Every row comes from one small tree of marks. The marks that hang from a mark follow it in brackets, in alphabetical order. Every link used is in the known rows. Which tree was each row made from?
Known rows
U[E[H[V[L[W] R]]]]: [-0.93 -0.95 -1.35  1.27  3.79  1.58 -0.44  0.79 -1.43  1.34 -0.69  1.90
 -2.03 -0.02 -0.17 -0.85  0.60  0.08 -3.53 -0.63 -0.69 -0.08  2.09  0.11]
U[E[H[V[L]]]]: [ 0.29  0.06  2.42  0.82  2.56  0.78 -1.70  0.04 -1.01  1.06 -0.13  0.94
 -4.01  0.41  0.14 -0.70 -0.22  0.88 -2.36 -0.82 -3.93  1.91  1.96  0.35]
U[E[H]]: [-1.14  1.87  3.92  2.87  1.54  0.11 -1.64 -0.46  0.51 -0.46 -0.13 -0.56
 -5.58  0.68  0.10  0.18  0.31 -0.07 -2.12 -0.51 -2.06  1.77  0.98 -1.22]
L[E]: [-0.09  1.48  3.69 -0.16 -1.98  0.31 -0.69 -0.92 -0.70  0.88  0.37 -0.32
 -0.16  0.64 -0.54  0.33  0.17  0.51  0.32  0.83 -0.33  1.55  0.09 -0.82]
L[E S W[H Y]]: [-3.00  0.42 -0.47 -0.26 -0.61 -2.83  1.95 -0.80 -4.33  0.78 -1.59 -0.75
  8.67 -1.55  0.37 -1.78  0.77 -0.30 -0.52  1.67 -0.02 -0.97 -5.35 -1.21]
L[S V[R]]: [-3.56  0.48 -1.57  1.41 -1.94  1.79  0.17  0.03  1.35 -2.60  0.39 -0.05
 -3.21 -0.80  0.16  0.72  0.91  1.26  0.49  0.46  1.48 -4.16 -1.50 -1.61]
V[L[E] R]: [-0.85 -1.16 -0.85 -0.15 -1.56  3.16 -0.52  0.60  0.50 -1.31  0.79  1.47
  0.22  0.50 -1.56 -0.55  0.81 -0.23 -0.52 -0.57  1.71  0.58  1.80 -0.25]
S[L]: [ 2.72 -0.26  4.68  0.16 -1.41  1.41 -1.18 -0.85  1.64 -0.23  2.04 -1.68
 -4.01  1.38  1.26  1.33  0.04 -0.77  0.46 -0.34  0.16  1.87 -2.49 -1.12]
H[V[L[E S]]]: [ 0.44 -0.83  0.46 -1.98 -0.98  1.10 -0.32 -0.62 -4.49  1.56  0.40  1.57
  1.41 -0.03  0.60 -0.68 -0.40  1.52 -0.63  0.54 -3.48  1.00  1.37 -0.24]
U[E]: [-1.81  2.40  4.72  2.13 -0.50  0.50 -1.97 -0.75 -0.17  0.76  1.56 -0.54
 -5.56  2.02  0.29 -0.26 -0.13  0.87 -0.62  0.05 -3.12  2.05 -1.19 -1.22]
U[E[H[V[L R]]]]: [-0.65 -0.70 -0.07  1.60  3.23  1.77 -1.48  0.58 -0.41 -0.09 -0.19  1.72
 -4.94  0.35 -0.16 -0.54  0.17  0.42 -2.88 -1.23 -1.20  1.38  2.90  0.53]
S[H L]: [ 4.27  0.43  3.26  0.66 -2.08  0.50 -1.67 -0.77  5.51 -1.54  2.45 -1.55
 -3.88  2.18  0.25  1.25 -0.67 -1.78  1.18 -1.16  0.11  3.34 -1.19 -1.89]
W[Y[E S[H[V]]]]: [ 2.68  2.14  0.22 -0.07 -1.81 -3.55  0.03  0.16  0.42 -0.22  1.29 -1.09
 -3.03  1.32  0.29  1.40 -1.58 -0.74  5.07 -0.93 -6.27  4.44  5.85  3.06]
H[V[L[S W[Y[E]]] R]]: [-0.25 -1.62 -5.07 -1.84  0.02  0.37  1.68  0.78 -3.63  0.55 -0.23  1.71
  1.97 -0.29  0.98  0.42  0.18 -0.07 -0.25 -0.10 -0.44 -2.01  2.23  2.05]
V[R]: [-0.97  0.85  1.02  1.62 -0.09  2.00 -2.13  0.78  2.81 -1.56  0.77 -0.41
 -4.90  1.57 -0.12  1.83  0.60 -0.15 -0.29 -0.22  3.96 -0.03  0.94  1.09]
S[H[V[R]] L[E W[Y]]]: [ 4.16 -1.98 -2.83 -0.96 -0.94 -1.48  1.38 -0.90  0.40  1.14  0.30  1.16
  4.22  0.77 -0.26 -1.43 -0.93 -1.50  0.00 -0.23  1.70  2.29 -0.97 -0.88]
W[H]: [-0.25  1.43  3.98  0.38  1.73  0.19 -2.36  0.71  2.91 -0.76  0.09 -2.10
 -2.22  0.72 -0.15  1.41  0.32 -0.03  0.96  0.19  2.50  1.08 -3.85  1.95]
W[H L[V] Y[E]]: [-1.85  1.03  1.44 -1.62  1.03 -4.17  2.21  0.80  1.62 -1.25 -1.61 -3.74
  2.92 -2.13 -1.38 -1.07 -0.29  0.34  4.16 -0.41  2.30 -2.17 -3.40  3.78]
H[V[L[S W]]]: [ 0.09 -0.61 -0.27 -1.71  0.32  1.15 -0.41  0.25 -3.19  2.45  0.30  1.11
  1.69  0.25  1.31  0.43 -0.07  0.95 -1.30  0.90 -2.16 -1.41  0.39  0.22]
W[H L[E] Y]: [-1.85  0.58  3.61 -0.59  1.08 -4.78  0.46  0.77 -1.09 -0.24 -2.06 -2.84
  6.06 -1.01 -1.30 -2.60 -0.35 -0.32  1.27  0.42  3.45  2.00 -4.18  2.79]
H[V[L[E W] R]]: [ 0.39 -1.83 -2.59 -1.85  0.76  2.27 -0.01  0.78 -2.51  2.53 -0.06  2.59
  3.03  0.22 -0.74 -0.59  0.32  0.53 -1.14  0.54  1.74 -0.47  1.47  1.17]
E[H[V]]: [ 2.18  0.81  2.95  0.34  2.56 -0.03 -2.20  0.31  0.81  0.74 -1.52 -0.79
 -3.83  0.09  0.49  2.43 -0.26  0.53 -1.32  0.13  0.79  0.73  2.86  1.97]

Write each row's tree
[ 0.45 -0.57 -1.87 -2.58 -0.85 -0.78  1.52 -0.05 -4.55  2.15 -0.12  0.88
  3.19 -0.16  1.42  0.39 -0.39  0.73  0.54  0.34 -4.08 -1.38  1.82  1.56] => H[V[L[S W[Y[E]]]]]
[ 0.37 -1.66 -2.23  0.41  2.56  2.00 -1.00  1.18 -0.46 -2.02 -1.23  1.10
 -2.70 -0.71  0.59  1.23  0.49 -0.01 -2.76 -0.74  1.46 -0.59  3.89  1.29] => E[H[V[L[S] R]]]
[ 2.51 -0.46 -2.65 -0.47  0.52  1.46 -1.68  1.41  3.89  0.15  0.87  1.70
 -0.25  1.83 -1.01  0.76 -0.52 -0.71  0.01 -0.57  2.08  0.72  2.67  1.17] => S[H[V[L[W] R]]]
[-1.90  0.85 -6.36  0.33 -3.23 -1.39  3.38 -0.28  2.54 -2.71 -0.16  0.09
  2.67 -1.07 -0.68  0.18  0.26 -0.70  2.43  0.00  0.26 -4.84  0.71 -2.00] => L[S[H] V[R] W[Y[E]]]
[-3.28  0.13 -1.74  0.15 -2.42 -2.32  3.47 -1.48 -3.16  0.64 -3.13 -0.11
  8.33 -3.72 -0.43 -1.80  0.77  0.63 -0.83  1.77 -1.83 -4.66 -0.80 -3.76] => L[E[H] S V W[Y]]
[-1.44 -1.01 -5.38  0.21 -2.03  1.88  1.31  0.52  0.20 -1.71  0.67  2.36
  4.47 -0.03 -0.96 -0.94  0.95 -1.63 -1.08 -0.19  1.46 -0.75  1.60 -2.84] => V[L[E S[H] W] R]
[ 1.24  1.66 -2.95 -0.97 -1.44 -3.36  1.75 -0.56 -1.44  0.75 -0.16 -0.31
  2.73  0.59  1.21  1.21 -0.84 -0.58  1.51  0.37 -2.79 -0.78  1.89  0.17] => L[S[H[V]] W[Y[E]]]
[ 4.52 -1.60 -1.36 -0.67 -0.29  0.79 -0.21 -1.00  2.18 -0.37  1.56  0.95
 -1.69  1.33 -0.19 -0.36 -0.87 -1.07  0.76 -0.98  1.82  3.85  0.21 -1.00] => S[H[V[R]] L[E]]
[ 1.01 -1.30  0.92  0.27 -1.54  2.74  0.16 -0.51  3.45 -1.47  1.58 -0.71
 -3.86 -0.13  0.06  0.54  0.35  0.10  1.12 -0.51  2.18 -1.51 -3.37 -1.57] => S[L[V[R]]]
[-1.94  1.12 -2.85  1.98 -2.40  1.09 -0.12 -0.08  5.01 -3.84  0.70  0.15
 -3.29 -0.09 -0.70  0.78  0.15  0.24  1.35 -0.25  1.62 -2.90 -0.01 -2.67] => L[S[H] V[R]]
[ 0.15 -1.79 -0.73  0.06 -1.87  0.32  1.57 -0.45  2.05  0.04  0.36 -0.59
  2.36 -0.73  0.08 -0.80  0.39 -0.24  0.52  0.16  1.86 -3.01 -4.54 -1.46] => S[L[V[R] W[Y]]]
[-0.95 -0.10  1.10  1.32  2.14  0.62 -0.97 -0.31 -3.03  0.27 -0.17  1.32
 -3.66 -0.18  1.04 -0.81  0.00  0.79 -3.06 -0.56 -4.87  1.07  1.65 -0.94] => U[E[H[V[L[S]]]]]
[ 1.78 -1.47 -0.80  0.13  3.05  2.11 -1.69  1.50  1.57 -0.77 -1.14  0.93
 -3.06 -0.24 -0.32  1.56  0.37 -0.09 -2.02 -0.92  2.37  0.20  4.57  2.54] => E[H[V[L R]]]
[ 0.05  1.25  3.22  1.68  2.95 -0.27 -1.68 -0.45 -1.26  1.56 -0.58  0.17
 -5.32  0.67  0.52  0.14 -0.32  0.76 -2.19 -0.28 -2.70  1.89  1.56  0.32] => U[E[H[V]]]
[ 5.59 -0.14  2.48 -0.64 -0.49  0.16 -1.78 -0.75  3.86  0.09  2.04 -0.81
 -4.05  2.00  0.83  1.19 -1.50 -0.82  1.37 -0.96 -0.57  3.75 -0.44 -0.21] => S[H[V] L]
[-2.73  0.39  1.77  0.86 -0.75 -4.65  1.74 -0.33 -4.07 -1.50 -2.94 -2.11
  4.90 -2.24  0.00 -1.69 -0.11 -0.71 -1.51  0.43  1.12  0.26  0.71 -0.18] => W[L[E[H] S] Y]
[ 1.04 -0.35 -3.54  0.02 -0.06  0.65 -0.11  1.33 -0.15  0.71  1.43  2.00
  0.85  0.50 -1.05 -0.39 -0.25 -1.02  2.60 -0.35 -2.60  3.64  4.93  0.53] => Y[S[H[V[L[E W] R]]]]
[ 1.11  0.84 -0.30 -2.23  2.54 -2.58  0.92  0.45 -1.46  2.57 -0.96 -1.27
  3.54 -0.06  0.53  0.75 -0.27 -0.05  1.84  0.75  0.48 -0.59 -2.41  3.98] => L[W[H[V] Y[E]]]
[ 0.92 -0.74  2.33 -0.73 -2.88 -0.77  1.46 -1.20  1.46  1.59  0.46 -1.30
  3.24 -0.83  0.47 -0.86 -0.15  0.18  1.24  0.64 -0.77 -2.36 -5.16 -1.82] => S[L[V W[Y]]]
[-5.24 -0.55 -2.19 -0.08  1.92 -0.88  2.32  0.68 -0.99 -2.15 -1.59 -1.59
  3.70 -3.15 -1.28 -2.51  0.96  0.27  1.27  0.43  6.10 -2.76 -5.41 -0.12] => W[H L[E S V[R]]]
[ 0.59  0.80  1.35 -1.03  3.74 -0.39 -1.14  0.86 -0.01  3.22 -0.61 -0.73
  1.55  0.36  0.52  1.12  0.20  0.37  0.18  1.24  2.77 -0.54 -3.98  2.65] => L[W[H[V]]]
[-2.99  1.08  0.55 -0.24 -3.46  0.50  1.45 -1.93 -1.89 -0.28  0.02  0.09
  1.55 -1.64 -0.14 -0.89  0.43  1.82  1.28  1.37 -2.38 -2.85 -1.71 -3.84] => L[E S V]
